Each row was made from one walk, in order. Every step used is in the known rows, and no mark comes twice. Write each row's walk.
Known rows:
fule basi vufo: [-0.05  0.10  0.07 -0.08 -0.06 -0.06  0.21  0.03 -0.17  0.12  0.11  0.05
  0.18 -0.06 -0.01 -0.07  0.12  0.18 -0.05  0.05 -0.06  0.25  0.17 -0.08
  0.20]
fule verub fuzede: [ 0.04  0.00  0.13  0.05 -0.18  0.06 -0.30  0.04  0.14 -0.04  0.18  0.02
  0.24 -0.13  0.14 -0.02  0.11  0.06 -0.03 -0.13  0.13  0.15  0.12 -0.15
 -0.06]
nagan verub: [ 0.10  0.12  0.32 -0.08 -0.03  0.05 -0.02  0.00 -0.02 -0.13 -0.08 -0.05
  0.14  0.07  0.01  0.00  0.05 -0.03 -0.01  0.11 -0.05  0.04  0.19 -0.08
  0.04]
verub mepog: [ 0.01  0.04  0.07  0.01  0.03 -0.09 -0.01  0.23  0.09  0.07  0.07 -0.06
  0.06  0.07  0.04  0.00 -0.04  0.09  0.01 -0.04  0.00  0.35 -0.03 -0.10
 -0.13]
vufo pigo: [-0.06  0.10 -0.12 -0.12  0.03  0.01  0.06  0.02  0.09 -0.09  0.06 -0.12
 -0.10  0.03 -0.05  0.03  0.07  0.03 -0.07  0.06 -0.02  0.13 -0.01 -0.02
 -0.03]
nagan verub pigo basi vufo: [ 0.09  0.16  0.22 -0.10  0.04  0.07  0.28  0.07 -0.02 -0.08 -0.02 -0.26
  0.17  0.00 -0.06  0.00  0.20  0.07 -0.14  0.20  0.06  0.61  0.45 -0.14
  0.11]
vufo verub basi pigo: [ 0.13  0.01 -0.32 -0.18 -0.10 -0.02 -0.16  0.06  0.03  0.16  0.06 -0.37
  0.22  0.04  0.11 -0.04 -0.07  0.21 -0.10 -0.05  0.17  0.18  0.16 -0.02
 -0.03]
pigo basi vufo: [ 0.00  0.00 -0.08 -0.04  0.02  0.00  0.23 -0.10 -0.01  0.32 -0.01 -0.11
  0.08 -0.11 -0.04 -0.02  0.06  0.07 -0.10  0.08  0.10  0.45  0.19  0.00
  0.07]
verub vufo pigo basi: [ 0.00  0.04 -0.03 -0.15  0.10  0.14  0.03 -0.03  0.15  0.29 -0.03 -0.26
 -0.05 -0.12 -0.11 -0.03  0.13  0.10 -0.18 -0.05  0.11  0.58  0.04 -0.13
 -0.08]
mepog verub vufo pigo: [-0.03  0.06 -0.16 -0.04  0.02  0.15 -0.02  0.13  0.11 -0.21  0.16 -0.24
  0.02 -0.10 -0.24 -0.09  0.16  0.00 -0.08 -0.07  0.07  0.11  0.07 -0.25
  0.09]
mepog verub fuzede: [ 0.01 -0.01 -0.08  0.11  0.02  0.05 -0.21  0.13  0.05 -0.27  0.09 -0.13
  0.05 -0.17 -0.06 -0.10  0.09 -0.05  0.03 -0.16  0.09 -0.08  0.14 -0.17
  0.03]
nagan verub basi vufo: [ 0.11  0.06  0.34 -0.10 -0.06  0.04  0.08  0.25 -0.05 -0.02 -0.05 -0.28
  0.33  0.09  0.08 -0.06 -0.02  0.16 -0.14  0.18 -0.15  0.29  0.41 -0.12
  0.18]
fuzede verub basi vufo pigo: [-0.13 -0.03 -0.21 -0.11 -0.06  0.04  0.23  0.29  0.00 -0.15  0.09 -0.40
  0.17  0.09  0.03  0.05 -0.11  0.22 -0.22  0.23 -0.09  0.27  0.23  0.03
  0.26]
fuzede verub nagan: [-0.05 -0.08 -0.25  0.03 -0.04  0.16  0.07  0.18  0.02 -0.27  0.15 -0.15
  0.09  0.00 -0.09  0.00 -0.13  0.06 -0.01  0.18  0.12  0.11 -0.02  0.08
  0.08]
fuzede verub vufo: [-0.06 -0.11 -0.02  0.01 -0.04  0.15 -0.05  0.15 -0.05 -0.14  0.05 -0.13
  0.16  0.01 -0.04  0.00 -0.11  0.14 -0.06  0.00  0.08 -0.02  0.07 -0.04
  0.18]
basi fule: [-0.01  0.13  0.01  0.02 -0.11 -0.08 -0.03 -0.07 -0.04  0.16  0.07  0.08
  0.00 -0.07  0.04  0.04  0.05  0.02  0.03 -0.02  0.00  0.01  0.05  0.07
  0.05]
fule vufo pigo basi verub mepog: [-0.02  0.34 -0.24 -0.12 -0.07  0.02  0.05  0.17  0.19  0.34  0.12 -0.38
  0.46 -0.04 -0.02  0.07  0.16  0.16 -0.20 -0.02  0.17  0.69  0.04 -0.14
 -0.08]
fule basi verub nagan: [ 0.07  0.08 -0.17 -0.05 -0.03  0.11  0.01  0.24 -0.07 -0.14  0.31 -0.14
  0.28 -0.08 -0.09 -0.10  0.09  0.18  0.01 -0.03  0.16  0.25  0.11 -0.13
  0.11]
fuzede verub: [-0.09 -0.06 -0.10  0.02 -0.07  0.03  0.07  0.03 -0.05 -0.18 -0.01 -0.05
  0.07  0.03  0.01  0.07 -0.12  0.01 -0.02  0.10  0.04 -0.09  0.03  0.09
  0.14]
fule basi pigo vufo verub fuzede: [ 0.13  0.16 -0.38 -0.21  0.07  0.00 -0.39 -0.04 -0.09  0.35  0.07 -0.18
  0.34 -0.18  0.04 -0.07  0.15  0.26  0.03 -0.09  0.30  0.50  0.10 -0.19
  0.02]
verub vufo: [ 0.03 -0.06  0.07 -0.01  0.02  0.12 -0.13  0.12  0.00  0.02  0.06 -0.08
  0.07 -0.03 -0.05 -0.07  0.02  0.13 -0.03 -0.11  0.03  0.07  0.04 -0.13
  0.03]
mepog verub: [ 0.01  0.02 -0.10  0.09 -0.03  0.02  0.05 -0.01  0.03 -0.15  0.04 -0.05
  0.07 -0.10 -0.14 -0.06  0.07 -0.16  0.02 -0.04  0.07 -0.10  0.04 -0.09
  0.08]
pigo basi vufo verub: [-0.01  0.02 -0.25 -0.20 -0.04  0.00  0.27 -0.09  0.00  0.21 -0.12 -0.24
  0.19 -0.05 -0.10 -0.01  0.11  0.20 -0.13  0.12  0.17  0.50  0.29  0.04
  0.05]
pigo basi verub fuzede: [ 0.08 -0.04 -0.15  0.01  0.08  0.08 -0.20  0.11  0.05  0.05  0.09 -0.28
  0.14 -0.17  0.04 -0.02  0.06  0.11 -0.06 -0.19  0.27  0.25  0.29 -0.10
  0.00]
vufo verub nagan: [ 0.01  0.01 -0.31 -0.14 -0.03  0.13  0.03  0.14  0.08 -0.22  0.05 -0.23
  0.13  0.02 -0.14 -0.06  0.05  0.19 -0.01  0.10  0.15  0.25  0.05  0.01
 -0.10]

Write each row's walk:
[-0.03  0.42 -0.11  0.13 -0.19  0.01  0.12 -0.13  0.06  0.30  0.01 -0.13
  0.37 -0.27 -0.12  0.01  0.35 -0.10 -0.14 -0.04  0.15  0.38  0.06 -0.05
  0.06]
mepog verub pigo basi fule vufo
[-0.04  0.22 -0.09 -0.12 -0.03 -0.07  0.13 -0.22  0.11  0.44 -0.01 -0.11
 -0.11 -0.15 -0.02  0.08  0.15 -0.01 -0.12  0.02  0.08  0.52  0.05  0.07
 -0.08]
vufo pigo basi fule
[-0.04  0.06 -0.23 -0.06 -0.02  0.02  0.21  0.25  0.08 -0.13  0.14 -0.39
  0.15 -0.05 -0.12 -0.09  0.07  0.07 -0.18  0.09 -0.06  0.27  0.25 -0.16
  0.20]
mepog verub basi vufo pigo
[ 0.02  0.10 -0.32 -0.15  0.06  0.06  0.11 -0.02  0.11  0.06  0.09 -0.32
  0.06 -0.07 -0.08  0.05  0.11  0.04 -0.13 -0.01  0.20  0.36  0.17 -0.05
  0.04]
vufo pigo basi verub
[-0.05  0.04 -0.11 -0.14  0.01  0.00  0.15  0.26  0.05  0.02  0.10 -0.34
  0.09  0.05  0.02 -0.02  0.01  0.22 -0.19  0.13 -0.13  0.38  0.21 -0.07
  0.11]
verub basi vufo pigo
[-0.12 -0.02 -0.14 -0.11 -0.01  0.16  0.01  0.17  0.03 -0.23  0.10 -0.24
  0.04  0.03 -0.09  0.04 -0.03  0.17 -0.13  0.06  0.05  0.13  0.06 -0.07
  0.15]
fuzede verub vufo pigo
[ 0.02  0.49  0.32 -0.16 -0.27  0.04 -0.10  0.08  0.07  0.29 -0.08 -0.27
  0.48  0.01  0.12  0.05  0.19  0.14 -0.23  0.15 -0.21  0.32  0.17 -0.04
  0.05]
nagan verub basi fule vufo pigo
[-0.05  0.32 -0.11 -0.11 -0.22  0.01 -0.22 -0.15  0.06  0.49 -0.16 -0.19
  0.43 -0.23  0.07  0.02  0.27  0.25 -0.15 -0.09  0.17  0.42  0.15  0.06
 -0.11]
pigo basi fule vufo verub fuzede
[ 0.05  0.09 -0.17  0.04  0.19  0.05 -0.02  0.14  0.00  0.04 -0.04 -0.10
  0.11 -0.01 -0.08  0.04  0.11  0.01  0.01  0.09  0.08  0.42 -0.03 -0.11
  0.05]
verub pigo vufo
[-0.04  0.40 -0.06 -0.13 -0.25 -0.11  0.02 -0.05  0.11  0.68 -0.14 -0.18
  0.51 -0.09  0.04  0.06  0.20  0.24 -0.15 -0.01  0.15  0.75  0.03  0.04
 -0.18]
pigo basi fule vufo verub mepog
[ 0.03 -0.03 -0.04  0.08 -0.01  0.14 -0.08  0.12  0.03 -0.12  0.10 -0.12
  0.13 -0.13 -0.19 -0.13  0.09 -0.02 -0.01 -0.14  0.10 -0.01  0.09 -0.23
  0.12]
mepog verub vufo
[ 0.04 -0.04 -0.18  0.02  0.02  0.08 -0.29  0.28 -0.01 -0.33  0.23 -0.21
  0.14 -0.05  0.05 -0.03  0.02  0.17  0.02 -0.19  0.15 -0.12  0.27 -0.12
  0.08]
basi verub fuzede
[-0.16  0.32 -0.09 -0.05 -0.30  0.02  0.00  0.10  0.04  0.25 -0.01 -0.26
  0.42 -0.02  0.12  0.12  0.02  0.17 -0.25  0.14 -0.10  0.20  0.00  0.13
  0.16]
fuzede verub basi fule vufo pigo
[ 0.06  0.12 -0.28  0.12  0.17  0.07  0.03  0.13  0.02 -0.12  0.00 -0.16
  0.18 -0.11 -0.22 -0.02  0.18 -0.15  0.03  0.06  0.15  0.33  0.01 -0.20
  0.13]
mepog verub pigo vufo
[ 0.09  0.10  0.20  0.01 -0.27  0.08 -0.12 -0.22  0.14  0.62  0.12  0.03
  0.31 -0.27  0.04  0.00  0.17  0.06 -0.12 -0.13  0.24  0.59  0.12 -0.11
  0.00]
pigo basi fule verub vufo
[-0.02  0.09 -0.12 -0.14  0.08  0.01  0.15 -0.16  0.15  0.28 -0.08 -0.19
 -0.12 -0.09 -0.06  0.04  0.11 -0.03 -0.15  0.06  0.09  0.51  0.00  0.00
 -0.11]
vufo pigo basi
[ 0.16  0.07 -0.44 -0.03  0.11  0.02 -0.25 -0.12 -0.03  0.43  0.15 -0.09
  0.13 -0.10  0.00  0.01 -0.04 -0.04  0.08  0.03  0.25  0.25 -0.07 -0.09
  0.08]
basi pigo vufo
[-0.06  0.00 -0.10  0.04  0.03  0.05  0.24  0.02  0.01 -0.07 -0.08 -0.22
  0.04 -0.03 -0.03  0.10  0.02  0.00 -0.14  0.11  0.16  0.41  0.10  0.06
  0.05]
fuzede verub pigo basi
[-0.09  0.30 -0.17 -0.11 -0.17  0.08  0.02  0.11  0.01 -0.19 -0.07 -0.21
  0.44  0.06 -0.06  0.04  0.26  0.23 -0.15  0.06  0.05  0.16  0.04 -0.01
 -0.02]
fule vufo verub pigo
[ 0.07  0.20 -0.19 -0.02  0.13  0.04  0.01  0.23 -0.15 -0.01  0.12 -0.14
  0.39 -0.06 -0.08  0.01  0.22  0.13  0.00 -0.01  0.16  0.48  0.12 -0.22
  0.23]
fule basi verub pigo vufo
[-0.02 -0.01 -0.13 -0.12 -0.02  0.04 -0.22  0.14  0.03 -0.24 -0.06 -0.20
  0.10 -0.01  0.03 -0.03  0.09  0.24 -0.03 -0.09  0.10  0.06  0.19 -0.04
 -0.09]
vufo verub fuzede
[-0.07 -0.12 -0.08  0.01 -0.09  0.02  0.18  0.27 -0.08 -0.05  0.04 -0.28
  0.27  0.07  0.08  0.01 -0.18  0.20 -0.15  0.17 -0.05  0.14  0.25  0.05
  0.29]
fuzede verub basi vufo
[ 0.09  0.14 -0.11 -0.09 -0.07 -0.08 -0.11 -0.15 -0.12  0.28  0.24  0.03
  0.10 -0.10  0.08 -0.06  0.05  0.06  0.01 -0.09  0.15  0.15  0.00 -0.10
  0.07]
fule basi pigo
[ 0.06  0.15  0.27 -0.22  0.02  0.19 -0.10  0.15  0.07 -0.21  0.03 -0.25
  0.09  0.06 -0.09 -0.04  0.13  0.12 -0.12  0.06 -0.05  0.25  0.22 -0.24
  0.03]
nagan verub vufo pigo
